Known rows, with every step that occurs:
tedam -> ralutil -> bubuv -> biku: [ 17.1   2.7 -23.7  23.5  18.2  -6.4  -0.9   5.6 -14.9  -2.5  -3.5  11.5
  13.7 -24.1   7.6 -27.4  -5.0  -9.7  37.9 -11.9   4.9  -1.4   7.3 -50.3
  39.4  -2.6  10.8 -10.9 -12.4 -57.6]
vede -> miduf -> tedam -> ralutil -> biku -> bubuv: [ 43.9  -3.5 -11.3   1.1 -58.9 -34.5 -13.1   6.2   3.9 -20.9  -6.3   8.3
 -20.3 -24.4  -2.0   8.2  -9.5  -9.2  26.9  23.0  22.6   0.2 -12.5 -26.7
 -15.4   5.2 -12.4 -10.2 -34.8 -22.9]
vede -> miduf -> tedam -> ralutil: [ 36.9   6.7 -14.9 -13.1 -41.9   4.9  -2.3 -11.4  14.8 -22.0  -9.2 -31.7
 -39.9 -17.0 -18.2  17.7  14.9  29.7  -8.3  18.1  12.2   7.6 -23.2 -33.2
 -27.0  10.2 -20.5   4.5 -22.9  14.2]
biku -> miduf -> vede -> ralutil -> bubuv -> tedam: [-39.8  19.9  30.8 -15.7   9.4  -7.5   5.5   8.2  19.0   0.5 -28.0  30.4
  39.7  50.7  11.8 -17.3  15.2 -13.0 -29.8  33.1   8.0   7.7   9.2  19.8
  11.2   1.0  -2.4 -17.6  26.7  81.9]
tedam -> ralutil -> biku: [ 10.7   1.0 -32.2  18.2  -9.2 -16.7  24.9  -3.1 -11.6 -14.2  11.1  -8.0
  15.0 -21.3  14.4 -20.8   3.3  -0.3  16.7 -19.8  18.2   0.0  -3.3 -36.7
 -22.7  -2.9  15.3   3.9 -40.6 -65.5]
bubuv -> ralutil: [-11.9   0.3  10.1   8.2   8.2  58.1   4.9  -9.8   0.5  17.6   7.8  11.9
  14.3   9.6 -12.9  -6.6 -41.5  22.2  -4.9 -22.0  -3.4 -11.4   2.1  -8.6
  12.8 -10.5 -13.5   1.1  -8.5  26.9]
miduf -> tedam -> ralutil -> bubuv -> biku: [ 51.6  -1.3 -12.1  10.8  12.0 -14.4  -4.1  -5.3 -14.2   5.2 -17.8   7.4
  -2.1 -14.5   0.1 -15.3   2.9  10.5  -0.1   8.0   4.1   2.7   8.1 -63.0
  20.1  -3.9  -5.8  -9.3  24.0 -64.6]
bubuv -> tedam -> ralutil -> miduf -> vede -> biku: [-18.6  -4.7  -9.7  -0.5  45.7 -25.4  15.8  18.4   1.5  -3.7   3.5 -11.8
  12.9   7.0   1.9  10.1 -12.0  31.6  20.2  22.1  12.2  20.4 -27.5   9.3
  -6.9 -17.3  37.1   7.3  27.3 -24.4]
biku -> tedam: [-24.2  11.6  -2.9  22.0 -40.0   7.2  14.9   9.3  -9.4  -2.3   6.8 -26.9
  -0.4   5.4  -9.4  16.4   1.8  20.6 -29.6  11.7   2.9  -1.8   3.0  -6.6
 -47.5  11.9 -19.2  24.7  -7.2  15.1]
vede -> biku -> bubuv -> tedam -> ralutil -> miduf: [-18.7 -11.4   0.6  26.6  -1.8 -35.1 -33.4  28.8  -8.1 -10.0  -1.8  12.9
  31.3 -35.2  -7.8  -7.9 -33.6  -6.2  67.0  21.9  31.7  29.4 -16.6  42.5
  21.7  -7.6   8.8  -9.6  16.4  -9.3]
biku -> bubuv -> vede: [-17.1   4.0  46.7   9.1   9.1  31.9  -1.0 -10.6  -6.2  18.4  18.0  15.8
   3.3  35.8 -15.8  -5.2  -9.2 -27.8   9.7 -39.8 -36.1 -14.7  16.4  35.6
  15.5 -21.7 -30.4  15.3  -4.4  52.0]
miduf -> tedam -> ralutil -> bubuv: [ 42.2   6.5  -6.7   1.0  -8.4  -7.7   5.0 -12.4  -3.8  17.6  -8.9 -10.5
   6.9   6.7   3.2 -14.5  16.1  -5.4 -20.2  12.3  10.1  -0.6  -6.8 -50.5
   1.9   5.1 -20.3  -5.3  19.5 -20.5]
miduf -> tedam: [ 20.2  -8.4  10.0  -5.8  -9.7  11.7  27.4 -14.5  -0.1   0.1  -1.7 -17.7
 -16.9   4.9 -22.4   8.6  11.5  30.1 -52.0  15.3  -0.1   0.9  14.7 -25.4
 -29.0   5.5 -33.0  16.7  36.9   8.5]
tedam -> ralutil -> miduf: [-16.6   5.4 -13.5   2.5  15.7   3.6   9.1  -2.5  -3.0 -17.5   3.5 -15.8
   2.7 -21.4   8.2  -5.6   4.5  -4.6  32.1 -16.1  10.9   5.3 -28.6 -18.6
   0.7  15.7  -2.1  -8.1  -8.7   8.1]
bubuv -> vede -> biku -> tedam: [-27.9  -1.9 -10.5  20.0  -1.8  -2.1  24.4  -5.2  -0.6  26.6  -4.3 -16.6
  16.0   4.3 -11.3  19.8  -2.3  22.6  -6.1  -8.0 -24.1 -22.1   3.9  22.0
 -35.9 -23.3  -0.8  37.6  -7.6 -25.6]
miduf -> bubuv -> biku -> tedam -> ralutil: [ 25.0  22.0 -18.1  18.7  -2.6 -17.2 -40.9  19.8 -20.3  -7.7  25.1 -11.0
   1.1   8.7  24.3   9.5  17.9  15.7 -13.0  -4.5  -2.8   6.1   3.3  -4.9
 -20.3   0.1  17.7   9.2 -12.9 -42.8]
ralutil -> miduf: [-36.2 -18.7  -0.5  -3.3  17.3  13.2  27.7  -3.2  -0.1  -7.3  -9.5  -6.7
  -9.7 -30.6  -8.9   7.0 -11.1  -7.9  16.7  -5.0   3.0  -2.3  -4.7  -5.1
   8.5  20.7  -7.9  -4.1  18.4  23.7]
bubuv -> vede -> miduf -> tedam -> ralutil: [ 31.1  17.1   5.6 -18.1 -15.4  25.4  -4.4 -31.8  14.8   6.1 -15.3 -27.5
 -47.2  12.3 -18.7  20.4  17.4  24.8  -7.0 -14.7 -25.5  -5.2 -34.4  -7.5
 -22.2 -16.6 -20.5  11.6 -22.1  28.4]
tedam -> ralutil -> miduf -> bubuv -> biku: [ 13.1  -9.3 -11.4  -3.8  56.0 -10.0 -28.6   6.9 -14.1 -16.0   7.0  12.0
 -11.5 -25.3  18.9   1.4   4.8 -10.9  34.5 -19.6  -2.1   6.1  -1.7  -4.4
  37.0   7.6  27.4 -24.6  10.0 -38.0]
ralutil -> miduf -> bubuv: [-15.9 -19.3   6.9 -20.9  34.4   8.9   3.1  -4.1   1.9   7.7   5.0   2.2
 -13.1 -10.1   9.8  12.7   5.4 -31.7   0.9  -2.2  -4.6  -2.3   7.3  19.3
  28.7  23.8   6.7 -17.3  32.6  18.0]
biku -> bubuv -> vede -> miduf -> tedam -> ralutil: [ 32.8  21.4  29.4 -10.7 -26.6  13.9 -30.5 -19.2  11.6   5.3  -2.2  -1.6
 -31.5  26.6 -18.4  16.0   3.2  -5.7  11.7 -14.6 -24.4  -5.7 -22.6  13.4
  -3.1 -16.0 -35.7   3.7 -24.0  54.5]
biku -> miduf -> tedam -> ralutil -> bubuv -> vede: [ 18.4  13.5  35.1 -22.1   6.3  13.0  -1.3 -12.4   0.5  18.3  -9.0   3.6
  -7.8  44.8  -0.8 -28.3  29.9 -24.0 -37.1 -32.4 -30.1 -11.6  -2.8  -4.8
   8.3  -1.5 -32.5  -4.6  12.3  30.4]

Rows:
[-33.1  -9.6  14.5 -20.7  47.1  17.1  49.0   5.9   3.6  -1.2   9.9  -5.1
 -10.7  27.6  -0.3  21.4  -1.5   0.5  -9.5  -1.5 -15.4 -11.0  -4.5 -16.3
  -2.6  11.1   5.8   2.4  26.1  35.4]  ralutil -> miduf -> vede
[  3.7  18.3  28.6  29.6 -31.4   1.1 -45.7  17.8 -16.5 -11.1  24.4  -1.5
  13.6  13.2 -10.8 -20.2 -15.5   2.1  13.7   5.1  19.5  38.2  -5.4  34.9
  -0.8 -14.6 -16.7   7.3  -2.0  37.2]  biku -> bubuv -> tedam -> ralutil
[  9.4 -20.4 -15.8 -13.2 -11.8  22.9 -16.2 -11.2  16.5  22.0  -5.9  29.9
 -18.3 -26.6  10.0  17.3 -52.5  -9.7  24.5  -0.3   1.9 -22.7   3.4   8.3
  38.5  -3.0  30.9 -26.1 -31.1 -18.7]  vede -> miduf -> bubuv -> ralutil -> biku
[-24.8  10.2   0.6  15.4 -14.9  -8.7  -7.2 -18.9   9.5  21.9 -50.6  17.5
  47.9 -13.9   1.2 -15.3  -9.5  -6.5  15.6  40.3  29.5  14.5  -3.3   9.8
  23.8 -13.6  -2.2 -13.0  25.1  34.6]  vede -> ralutil -> bubuv -> tedam
[-18.0  -1.7 -17.4  27.3 -46.6 -21.1  28.3   8.2 -14.8  -4.0  -2.1 -13.6
   7.7 -18.9   3.1  11.2 -14.4   8.7 -14.7  13.6  12.1 -10.1  10.1 -17.1
 -51.9   4.8   3.6  19.9 -17.2 -46.2]  ralutil -> biku -> tedam
[ -2.9 -19.7  13.4 -18.1  10.4   5.2  24.0 -13.1   0.2   0.5 -21.1 -10.2
 -24.3 -17.0 -17.4  19.6  -3.7  11.6 -23.6  18.3   3.0   0.3  -1.7 -18.4
  -9.7  16.4 -25.8  -1.7  54.7  19.3]  ralutil -> miduf -> tedam
[  2.8  -6.6   2.6 -20.8  -4.7  52.1 -33.2 -12.4  22.3  20.6   2.5  15.5
 -21.9  -3.4  -1.1  23.7 -35.8   0.4   7.1  -2.2  -5.9 -16.5  -4.8  22.6
  44.4   2.1   7.8 -18.2 -21.5  45.5]  vede -> miduf -> bubuv -> ralutil
[ -2.0 -18.1  -8.8  18.9  16.5   3.1  18.7   3.0 -12.9   4.1 -16.9  19.8
   4.1 -30.5 -11.8 -13.9 -21.1  -9.3  23.2   3.6  -3.6  -9.7  28.0 -35.6
  48.4   4.2   4.6  -9.0  12.7 -44.2]  ralutil -> bubuv -> biku
[ 42.8  -6.2 -32.6  -7.7 -48.3 -22.9  13.9 -12.6   8.9 -22.7 -20.7 -17.9
 -33.7 -41.0  -3.8  13.6   2.2  20.1   4.1  20.3  21.7  -0.8 -19.3 -46.7
 -32.8   7.6   2.6  -3.2 -33.6 -48.6]  vede -> miduf -> tedam -> ralutil -> biku
[ -0.5 -12.3 -14.2 -15.3  70.4 -10.9  -8.9 -17.0   6.3  28.4   4.1   5.8
  13.1  -3.7  24.2   4.0  19.1 -28.6  40.2 -38.9 -25.5 -15.3 -15.1  35.5
  29.3 -17.2  33.6  -7.4   7.3 -36.8]  tedam -> ralutil -> miduf -> bubuv -> vede -> biku
[  7.9 -30.8  -1.3 -20.7  -5.5 -16.4  28.6  12.0   8.7 -24.4  -4.8   1.8
  -2.0 -11.1 -24.9  -8.6  27.3  25.0 -50.5  18.3   4.2  -2.8  38.4  -1.6
 -25.3  20.1 -25.6  12.3  33.1 -11.4]  vede -> biku -> miduf -> tedam
[ 21.9  19.0 -31.8   7.7 -33.9 -13.5 -52.1  19.1  -1.4 -23.6   5.8 -14.2
 -30.1 -25.7  10.7  33.7   7.0  16.6  17.0  14.7   3.0   2.2 -14.6  -3.1
 -10.1  12.7  23.0  -3.2 -43.3 -22.5]  vede -> miduf -> bubuv -> biku -> tedam -> ralutil
[-16.8  -1.2  45.7 -33.6  29.8  35.9  -6.9  -7.3   4.8  10.1  22.1   9.6
 -19.2  48.8   0.6 -11.6  30.7 -33.3 -45.4 -50.9 -46.6 -12.0  34.5  61.9
  14.4   3.4 -13.5   3.1   7.1  62.2]  biku -> miduf -> bubuv -> vede
[-32.4 -24.8   5.6  -5.3  22.5   3.1  28.3   0.1   8.5  21.8 -18.3  25.0
  22.2   1.9 -10.9 -23.6   8.5 -37.7   7.0 -26.0 -28.3 -28.1  31.2  26.1
  41.9  -1.8  -5.3   2.2   2.4  -4.9]  ralutil -> bubuv -> vede -> biku -> miduf
[-13.5  13.1   0.5 -17.5  50.4   5.9  32.2   6.3  -1.1 -12.0  21.6 -12.5
  -2.5  34.3  16.1   8.0  14.0   3.6   2.8 -13.9  -6.2  -3.8 -28.0 -29.7
 -11.5   9.2  11.9  -1.9  -0.7  20.1]  tedam -> ralutil -> miduf -> vede
[ -0.2   3.6  -4.6  12.6 -19.1   7.6 -20.2   3.5  -9.9  41.4   9.1  20.0
  17.8  13.2  30.7  16.2 -44.4  -1.1 -19.8  -1.3   0.2 -22.5   7.4  10.8
 -10.1 -10.6  22.2  -2.7  -7.3 -36.4]  miduf -> bubuv -> ralutil -> biku -> tedam
[ -4.9  34.1 -19.1  25.5 -42.8  -1.7  -4.3  12.5 -12.7 -10.7  20.5 -36.0
  13.1   8.6   9.4   2.6  17.1  22.9 -16.0  -0.6  11.7   5.7 -23.4 -19.8
 -57.6   6.8 -12.2  24.6 -34.8   1.1]  biku -> tedam -> ralutil
[-20.8  12.9  19.4  -3.0  29.5   5.0   6.5  11.9  -8.0  -9.0  13.2 -19.4
  -9.7  34.4   4.9   8.6  -9.4  23.6  -1.7   9.2   5.2  27.0 -31.6   9.1
 -13.4  -9.1  19.9   5.4  28.2  32.7]  bubuv -> tedam -> ralutil -> miduf -> vede
[-11.4 -20.8  26.8 -10.7 -18.9 -12.9 -16.7  18.5  -9.8 -12.4   6.2  17.3
 -14.4   1.7   3.3 -17.1  -8.2 -20.3 -39.9  12.2   8.0  23.1  42.1  58.5
   3.5   9.7  17.4  -6.2  27.0  -1.1]  ralutil -> biku -> miduf -> bubuv -> tedam
[-18.3 -20.3  -7.4   5.1  34.5  11.8  37.2 -19.8   6.7  25.2  -3.4  -1.3
  13.7  -5.7 -18.3  -2.3   2.0   9.5   7.2 -28.2 -29.2 -20.2  17.1  17.0
   2.1 -28.7   5.4  24.2  -0.3 -26.7]  bubuv -> vede -> biku
[-20.6  20.9 -27.9  30.9 -13.1 -30.5 -11.9  -2.5   0.1   7.5 -49.5  22.6
  53.1 -28.0  17.3   2.7  -3.2  -0.7  23.6  29.8  15.5 -15.6   3.5 -34.8
   2.0  -1.3   1.6 -10.3  -4.3 -20.5]  vede -> ralutil -> bubuv -> biku -> tedam
[ -8.5  12.7  18.3  -5.2  -4.5 -14.4  14.2  29.5  -9.3 -33.2  23.1   0.5
  -4.4  45.5   8.1 -23.5   2.4  16.4 -34.9  -3.4   8.1  23.7   5.9   9.2
 -37.4  -7.0  23.2   8.5  -9.1  -1.6]  bubuv -> tedam -> ralutil -> biku -> miduf -> vede
[-27.9 -28.5 -13.1  -3.6  -0.4  -6.1  31.2  20.8  10.0 -31.8   5.1   8.7
  14.0 -21.9 -19.5 -18.5  15.7   6.9 -11.5  -0.4   5.2  -7.3  37.8  11.6
  -4.7  22.1  -8.7  11.6  -4.2  -8.7]  vede -> biku -> miduf
[  6.2  12.6  16.0  18.5   0.6  -5.7  -6.6  -7.3 -13.6  12.5  19.3  24.9
  22.4  19.9  14.6 -23.2 -10.2 -36.8  39.4 -52.7 -21.8 -13.7  -2.3  10.3
  -0.1 -32.4  -1.2   5.6 -43.0 -23.2]  tedam -> ralutil -> biku -> bubuv -> vede
[ -0.6 -10.4  10.9 -11.7 -35.6  14.2 -31.4  -1.7  12.8  -2.2  -6.1 -14.9
 -45.5 -15.0 -22.7  24.3 -17.6   6.2  -6.7  36.5   8.8  25.3   5.7  55.7
  19.1   5.3  10.9  -3.9   8.9  43.9]  vede -> miduf -> bubuv -> tedam
[-14.9  -0.4 -34.7   7.6  -5.9 -26.7  30.7 -24.1  12.6  -9.5 -34.3  19.6
  49.0 -36.2  19.1 -13.0  10.9  -2.3  20.4   7.8  23.3 -15.3   4.2 -29.7
 -21.1  -7.7   8.8  -4.8 -25.6 -32.5]  vede -> ralutil -> biku
[  4.5   0.7  -7.9 -16.9  33.7  -1.7 -16.6  -1.9  -1.9  -1.2  17.0  -8.0
  -0.5  -4.8  25.9   0.3  19.1 -27.8  17.8 -16.9   3.7   4.7 -16.9   7.6
  19.0  18.8  12.6 -20.1   8.9   6.0]  tedam -> ralutil -> miduf -> bubuv
[ 21.0  11.2  10.0   0.8  -1.7   7.0 -43.3   0.3  -9.5   3.3  25.2 -15.6
  -2.7  18.5   7.3  -9.8   9.3   6.8 -17.7   3.0  11.0  37.4  -2.2  38.6
  -1.1 -10.2  14.8   4.0  14.9   8.2]  miduf -> bubuv -> tedam -> ralutil
[  4.3  11.3  28.8 -12.1  -9.4   5.3 -49.7  20.8  -6.4 -20.8  29.3  -6.7
 -10.6  27.1   7.5 -25.4  24.0  -4.2 -39.3  -3.3   8.2  38.3  12.5  58.2
  -2.2  10.2   0.1  -2.4   9.0  45.4]  biku -> miduf -> bubuv -> tedam -> ralutil
[ -6.5 -15.0   2.7   2.0  28.1 -13.3  31.2  24.9   8.3   4.7  33.3  22.6
  32.2  33.8  -7.0   6.3   6.0  -3.3   1.5  12.0 -12.0 -15.5  29.1   3.0
  -0.5  -6.2   3.3  17.1   9.0  -3.8]  miduf -> vede -> biku -> bubuv
[ 38.7   5.3 -19.2  -9.2 -38.8  -8.1  -2.2 -11.8  13.8   3.3 -25.8 -18.5
 -25.2 -21.1  -7.0   7.5   8.0  -7.1  10.2  30.6  18.4  -2.8 -24.9 -46.3
  13.9  16.6 -14.9 -14.3 -10.8  -0.8]  vede -> miduf -> tedam -> ralutil -> bubuv
